Each row comes from the steps of one path. Every step used is in the known rows, and no mark comes twice. Write the path behind each row, first mark first.
Known rows
u > d > g > s: [-0.60 -0.74  0.93 -1.06  3.75 -2.83 -0.19 -0.18  2.03  0.13 -3.73 -0.86
 -0.19  2.73 -1.05  1.00 -1.00  0.58 -1.14  3.14  0.45 -0.25 -1.73 -0.96]
g > d > u: [-1.23 -0.84 -0.62  1.53 -1.11  0.11 -1.20 -0.56  0.44  1.49  1.45  1.31
 -0.56  0.31  1.46  0.98 -0.11  1.14 -0.02 -2.04 -0.83  0.14 -0.34  1.10]
y > g > s: [ 4.52  1.66  0.04  0.22 -0.72 -2.56 -0.17 -0.41 -1.65 -0.41 -0.49  1.33
  0.25  0.57 -0.85  1.27  0.63 -0.25 -1.08 -2.00  0.33 -0.61  1.14  2.31]
g > s: [ 1.70 -0.11  0.80  0.38  1.68 -4.02 -1.63 -1.06  0.25 -0.67  0.28  0.99
 -0.14  1.07 -1.09  0.58 -0.44  0.10 -1.12 -0.96  0.25  0.02  0.97  1.96]
g > d > u > l > a > y: [-1.12 -1.93 -0.65 -0.67 -0.69  1.19 -0.08 -0.66  0.25  2.32  0.37  0.49
  0.71  1.25  1.87  0.41  0.03  0.64  1.95 -1.18 -0.82  0.61 -0.13  3.03]
y > a > s > g > d > u: [ 0.55  0.78 -1.14  2.01 -2.86  4.50  0.25  0.13 -1.10 -0.92  0.31  2.11
  0.59 -3.19 -0.96  0.98  2.59 -0.43 -0.12 -0.83 -0.39 -0.31  1.17 -2.88]
u > d > g > s > a > l: [-1.84  0.54  0.19 -0.88  3.99 -1.81  0.65  0.77  2.96 -1.52 -3.36 -3.77
 -0.02  2.47 -0.38  0.68 -1.75 -0.21 -0.33  1.35  0.90 -0.02 -4.26 -3.69]
r > s > a > l: [-0.52  0.27 -0.07  0.87  0.49 -0.94 -1.47 -1.57 -0.35 -1.46  3.93 -1.55
  0.03 -1.56 -0.96 -0.57 -2.11 -0.45 -0.07 -5.86  0.36  0.81 -0.06 -3.05]
l > u > d: [-0.39  0.65  2.36 -0.19  2.04 -1.04  0.32  0.14  0.80  1.92  0.25 -1.07
 -0.90  0.41  2.11 -1.30 -0.89  0.75 -1.07  2.47 -0.33 -0.03  1.21  0.61]
y > g > d > u > l > a > s: [ 1.15  0.06 -1.14 -0.68 -1.76  2.01  2.28  0.21 -1.16  1.67 -1.11  2.35
  0.61  1.24  0.69  1.45  1.94  0.97  1.51 -0.96 -0.24 -0.30 -0.48  1.64]
r > s > g > d > u > l: [-0.79 -0.83 -0.02  0.51  2.43  0.67 -0.94 -2.05  0.16  1.59 -0.09  1.40
  0.43 -2.10  0.13  1.25 -0.89 -0.53 -0.70  0.76 -0.42 -0.15 -0.20 -1.64]
d > g > s > a: [-1.48 -1.61 -0.28  0.77  0.21 -2.50 -1.23  1.43  1.26 -1.69 -1.47 -0.61
  0.31  0.11 -1.61  0.71 -0.63 -0.45 -0.65 -1.11  0.43  0.15 -1.82 -4.47]
l > u: [ 0.31  0.33  1.53  0.87 -0.36 -1.32 -0.81  0.52 -0.18  1.33  2.33  0.38
 -0.71 -0.91  1.14 -1.55 -0.57  0.47 -0.66  0.30 -0.47  0.10  2.07  0.79]
r > s > g > d > u > l > a: [-1.40 -1.82  0.93 -0.09 -1.21  1.27 -0.58 -1.32 -0.05  1.84 -1.05  1.38
  0.75 -1.64 -0.07  0.63 -0.43 -0.56  0.12  1.33 -0.28  0.22 -0.16 -3.41]
l > a > s: [ 0.26 -1.94 -0.13 -0.47 -3.28 -0.69 -0.54 -0.28 -1.29 -1.30  1.69  2.27
 -0.35  0.61 -3.11 -1.25  1.13  0.76  0.55 -0.66  0.35  0.55  2.38  1.54]
a > y > g > d > u > l: [ 3.00  0.73 -2.55 -0.39  0.95  1.92  0.51 -1.11 -1.57  2.06  1.18  0.61
  0.98  0.24  1.60  1.26  0.40  0.05  1.16 -2.90 -0.81 -0.22  0.89  6.05]
u > d > g: [-1.51 -0.56  0.34 -0.92  1.92 -1.49 -0.50 -0.26  0.81 -0.30 -1.62 -1.06
 -0.88  1.76 -0.19  0.08 -0.98  0.90 -0.82  1.88  0.14 -0.23 -1.00  0.12]
u > d: [-0.21  0.35  1.01 -0.64  2.02 -2.14 -0.73 -1.54 -0.27 -0.57  0.52 -0.89
 -1.14  1.32  1.02 -0.17 -0.85  0.80 -1.29 -0.20  0.05 -0.09  0.97  2.92]
d > u > l > a > s: [-1.95 -3.38  0.19 -0.95 -1.48 -1.26  1.28  0.17  0.01  0.92  2.23  0.40
  0.13  2.40 -0.57 -0.45  0.42  0.98  2.20  1.41  0.05  0.36 -0.18  0.13]
l > u > d > g > s: [-0.71 -0.36  2.21 -0.53  3.72 -1.68  0.79  1.31  2.87  2.50 -3.59 -1.14
 -0.01  1.67  0.41 -0.27 -1.06  0.58 -0.91  5.46  0.00 -0.16 -1.32 -3.04]
d > g: [-0.92 -1.09 -0.66  0.19 -0.84 -1.70 -1.70  0.27 -0.12 -0.88  0.41  0.54
 -0.66  0.41 -1.49 -0.11 -0.57  0.53 -0.32 -0.16  0.00 -0.09 -0.23  0.05]
r > s > a > y > g: [ 2.98 -0.78 -1.46  1.03 -1.92  1.10 -1.53 -1.47 -2.90 -0.29  4.24  0.19
  1.15 -3.26 -1.97 -0.29 -0.74 -0.87 -0.32 -7.40 -0.17  0.59  3.32 -0.72]
y > g > s > a: [ 3.00  1.27 -0.23  0.95 -1.80 -1.88 -0.01  0.75 -1.70 -1.65  0.02 -0.06
  0.53 -0.88 -0.07  1.14  0.58 -0.90 -1.14 -4.41  0.43 -0.37  0.52 -0.93]
l > u > d > g: [-1.55 -0.23  1.75 -0.43  1.98 -0.53  0.53  1.24  1.81  2.18 -1.71 -1.20
 -0.68  0.77  1.03 -1.02 -1.07  0.83 -0.67  4.32 -0.28 -0.14 -0.49 -1.92]

Write each row's path
[-0.03  1.28  1.02  0.91  1.93 -2.04  0.21  1.33  2.11 -0.68  0.42 -2.71
  0.27  0.09  0.63 -0.56 -1.46 -0.95 -0.18 -1.18  0.50  0.35 -1.83 -3.26]
g > s > a > l > u
[-1.77 -3.02 -0.23 -0.71 -1.90 -0.07  1.21  0.67 -0.15 -0.09  1.02 -0.09
  0.12  0.78 -1.23 -0.55  0.64 -0.34  1.40  4.07  0.26 -0.06 -0.25 -0.90]
d > u > l > a > s > g
[-2.04 -0.76  2.01  0.11  2.66 -1.10  0.92  2.37  2.89  1.36 -3.14 -2.34
  0.17  0.52  0.79 -0.42 -1.10  0.03 -0.99  3.33  0.10  0.06 -1.84 -6.04]
l > u > d > g > s > a
[-0.03  2.65  1.52 -0.77  3.43 -0.65  1.09 -0.07  1.81  1.05  0.47 -3.16
 -0.97  1.60  1.95 -1.48 -1.94  0.39  0.06  2.27  0.14  0.01 -1.23  1.26]
a > l > u > d
[ 0.34  1.67 -0.97  1.03  0.23  1.07 -2.14 -0.76 -0.78 -1.66 -1.25  1.64
 -0.85 -2.77  0.25  0.63  0.30 -0.99 -2.21  0.27 -0.22 -0.56  0.73  2.46]
s > g > d
[ 0.19 -0.59 -1.02 -0.03 -2.62  2.17 -0.65  0.02 -0.85 -1.65 -1.65  2.98
 -0.26 -1.46 -2.90 -0.39  1.75 -0.37 -0.53  1.50  0.26  0.04  1.40  0.81]
l > a > s > g > d
[ 2.02  1.54 -0.57  1.17 -2.40  2.57 -0.42 -0.38 -2.49 -2.96  1.17  1.95
  0.29 -3.51 -2.20 -0.11  2.45 -0.98 -0.81 -1.19  0.21 -0.42  2.88 -1.02]
y > a > s > g
[-0.74  0.21 -0.53 -1.70  2.01  0.93  0.41 -0.74 -0.48 -1.21 -2.56  2.34
  0.10 -0.35 -0.44  0.32  1.37 -0.31  0.18  1.94  0.33 -0.21  0.03  2.89]
u > l > a > s > g > d
[ 2.00  1.07 -1.25  1.29 -3.47  1.28  0.27 -0.02 -1.45  1.55  0.62  1.52
 -0.16 -0.18  1.53  1.62  0.84  0.72 -0.09 -2.95 -0.71 -0.48  0.08  1.64]
y > g > d > u
[ 4.70  1.97 -2.71  0.25 -0.56  2.38 -1.15 -1.43 -2.56  0.46  1.00  1.80
  0.51 -1.24 -0.02  0.73  0.78 -0.09 -0.37 -4.76 -0.65 -0.12  2.66  7.16]
a > y > g > d
[ 0.54  3.19  2.52 -0.40  1.16  1.31  2.00  1.29  2.24  1.04 -3.45 -2.82
  1.06  0.88  1.54  0.10 -0.19 -0.10  0.74  1.85  0.25 -0.05 -2.32 -5.62]
y > a > l > u > d > g > s
[ 1.93 -2.41  0.11 -1.25 -2.59 -0.89  1.60  0.39 -0.62  2.22  0.32 -0.81
  1.64  2.46  0.14  0.41  0.33 -0.30  2.29  0.40 -0.02  0.18  0.05  1.13]
d > u > l > a > y > g > s
[ 1.09  0.99 -2.55  0.76  2.70  1.77 -1.14 -1.01 -0.47 -2.01 -0.53  3.35
 -0.67 -2.28 -2.76  0.56  1.27 -0.43 -1.82  1.22  0.10 -0.51  1.15  3.24]
a > s > g > d
[-1.08  2.01  0.92 -1.03  3.19 -0.11  1.30  0.96  2.68  1.23 -1.25 -3.32
 -0.72  1.97  0.94 -1.25 -1.97  0.46  0.42  4.17  0.21 -0.08 -2.77 -1.16]
a > l > u > d > g
[ 2.43 -1.39 -1.31  0.09 -7.36  3.07  0.07  0.40 -2.01  1.93  0.89  0.69
  0.98  0.15 -0.26 -0.15  1.10  0.10  1.65 -2.58 -0.69  0.48  1.79  1.95]
l > a > y > g > d > u
[ 1.31 -0.10 -1.98  0.59  1.25  0.10 -1.10 -0.63 -1.21 -2.93  1.56  2.04
 -0.79 -1.87 -4.05 -0.54  0.88 -0.81 -1.50  2.02  0.49 -0.47  2.11  2.61]
a > s > g
[-1.23  1.38 -0.83  0.78 -0.52 -1.13 -0.88  0.24 -0.23 -3.35  3.37 -3.06
 -0.77 -0.62  0.74 -0.88 -1.39 -0.67  0.14 -5.04  0.48  0.40 -1.29 -0.39]
s > a > l
[ 2.28  1.02 -0.62 -2.13 -0.33  1.32  0.45 -1.06 -2.20  0.79 -1.29  1.18
  1.05  0.43  1.91  0.46  0.94 -0.06  1.35 -2.92 -0.31  0.11  1.27  6.08]
u > l > a > y > g > d
[-1.02 -0.62  1.62 -1.88 -0.52 -2.71 -0.25 -0.76 -1.23 -0.63  0.39  0.27
 -0.14  1.43  1.69 -0.65 -0.05  0.38  0.96 -1.03  0.21  0.25  0.76  2.91]
u > l > a
[-2.08 -0.85  0.17 -0.12 -2.29  1.43 -0.04  0.43  0.09  0.24 -2.05  0.28
 -0.02 -0.79  1.68  0.51  0.48 -0.77  0.17  2.66 -0.28 -0.25 -1.22 -0.68]
s > g > d > u > l > a
[ 0.46 -1.52 -0.54 -0.23 -3.88  0.71 -0.62  0.32 -1.48 -2.46  0.30  1.88
 -0.37 -1.18 -3.90 -1.36  1.42 -0.70 -0.34  2.31  0.59  0.06  2.14  0.32]
l > a > s > g
[-3.00  1.14  0.46  0.01  1.47  0.66  1.17  2.27  2.35 -0.60 -0.54 -4.64
 -0.44  0.20  1.55 -1.31 -1.91 -0.33  0.29  0.67  0.35  0.25 -3.33 -4.97]
s > a > l > u > d > g
[-1.74 -1.83  0.33 -0.15  0.84 -2.70  0.08 -0.55 -0.03  1.04  3.22 -0.82
 -0.36  1.81  1.98  0.18 -0.80  0.73  1.12 -0.09 -0.28 -0.05 -0.44  1.60]
d > u > l
[-0.65 -0.33 -2.26  0.22  4.02  1.60  0.47 -0.62  0.49 -0.43 -0.34  2.12
 -0.16 -0.81 -1.17  1.06  0.98 -0.26 -0.33  3.09 -0.02 -0.60 -0.59  1.95]
a > s > g > d > u > l
[-2.06 -1.76 -0.58 -0.56  0.78  0.78  0.93 -0.39  0.76  1.60 -0.25  2.06
  0.15  1.76  0.74  0.89  0.91  1.41  1.63  0.14 -0.40  0.29 -1.06  1.23]
g > d > u > l > a > s
[-2.39 -3.01  1.45 -0.78 -3.15 -2.05  0.55  0.25 -0.25  1.22  2.00 -0.79
 -0.01  2.18  1.66 -0.49 -0.32  0.70  2.03  0.53 -0.14  0.36 -0.30 -0.28]
d > u > l > a
[ 0.67  4.06  2.60 -0.04 -0.46  1.90  1.54  0.17  0.20  0.47  0.16 -2.79
  0.16 -0.30  3.16 -0.99 -0.11  0.08  0.64 -0.94 -0.09  0.07 -0.08 -2.32]
y > a > l > u > d
[-0.88 -2.32 -1.12  0.63 -4.52  2.57  0.06  0.84 -0.11 -0.33 -0.59  2.06
 -0.05 -0.75 -2.74 -0.33  1.60 -0.20  0.30  2.76  0.00  0.16  0.41 -1.57]
l > a > s > g > d > u
[ 1.72  2.51 -1.04  1.37 -1.06  4.08 -0.45 -0.62 -1.87 -2.34 -0.77  3.09
  0.42 -3.82 -1.16  0.85  2.80 -0.62 -1.01 -2.12 -0.13 -0.42  2.09 -0.44]
y > a > s > g > d
[-1.41  1.71  0.38  1.13 -0.28 -0.17  0.02  1.49  0.72 -1.28  2.94 -3.31
 -0.55 -1.20  1.75 -1.72 -1.51 -0.63  0.27 -2.73  0.19  0.44 -1.14 -2.42]
s > a > l > u
[-0.58  1.63  1.70  0.07  4.16 -1.78  1.10  1.04  2.84 -0.30 -1.32 -3.95
  0.15  1.12  1.38 -0.35 -1.74 -0.64 -0.49  0.55  0.59  0.24 -2.38 -3.47]
g > s > a > l > u > d
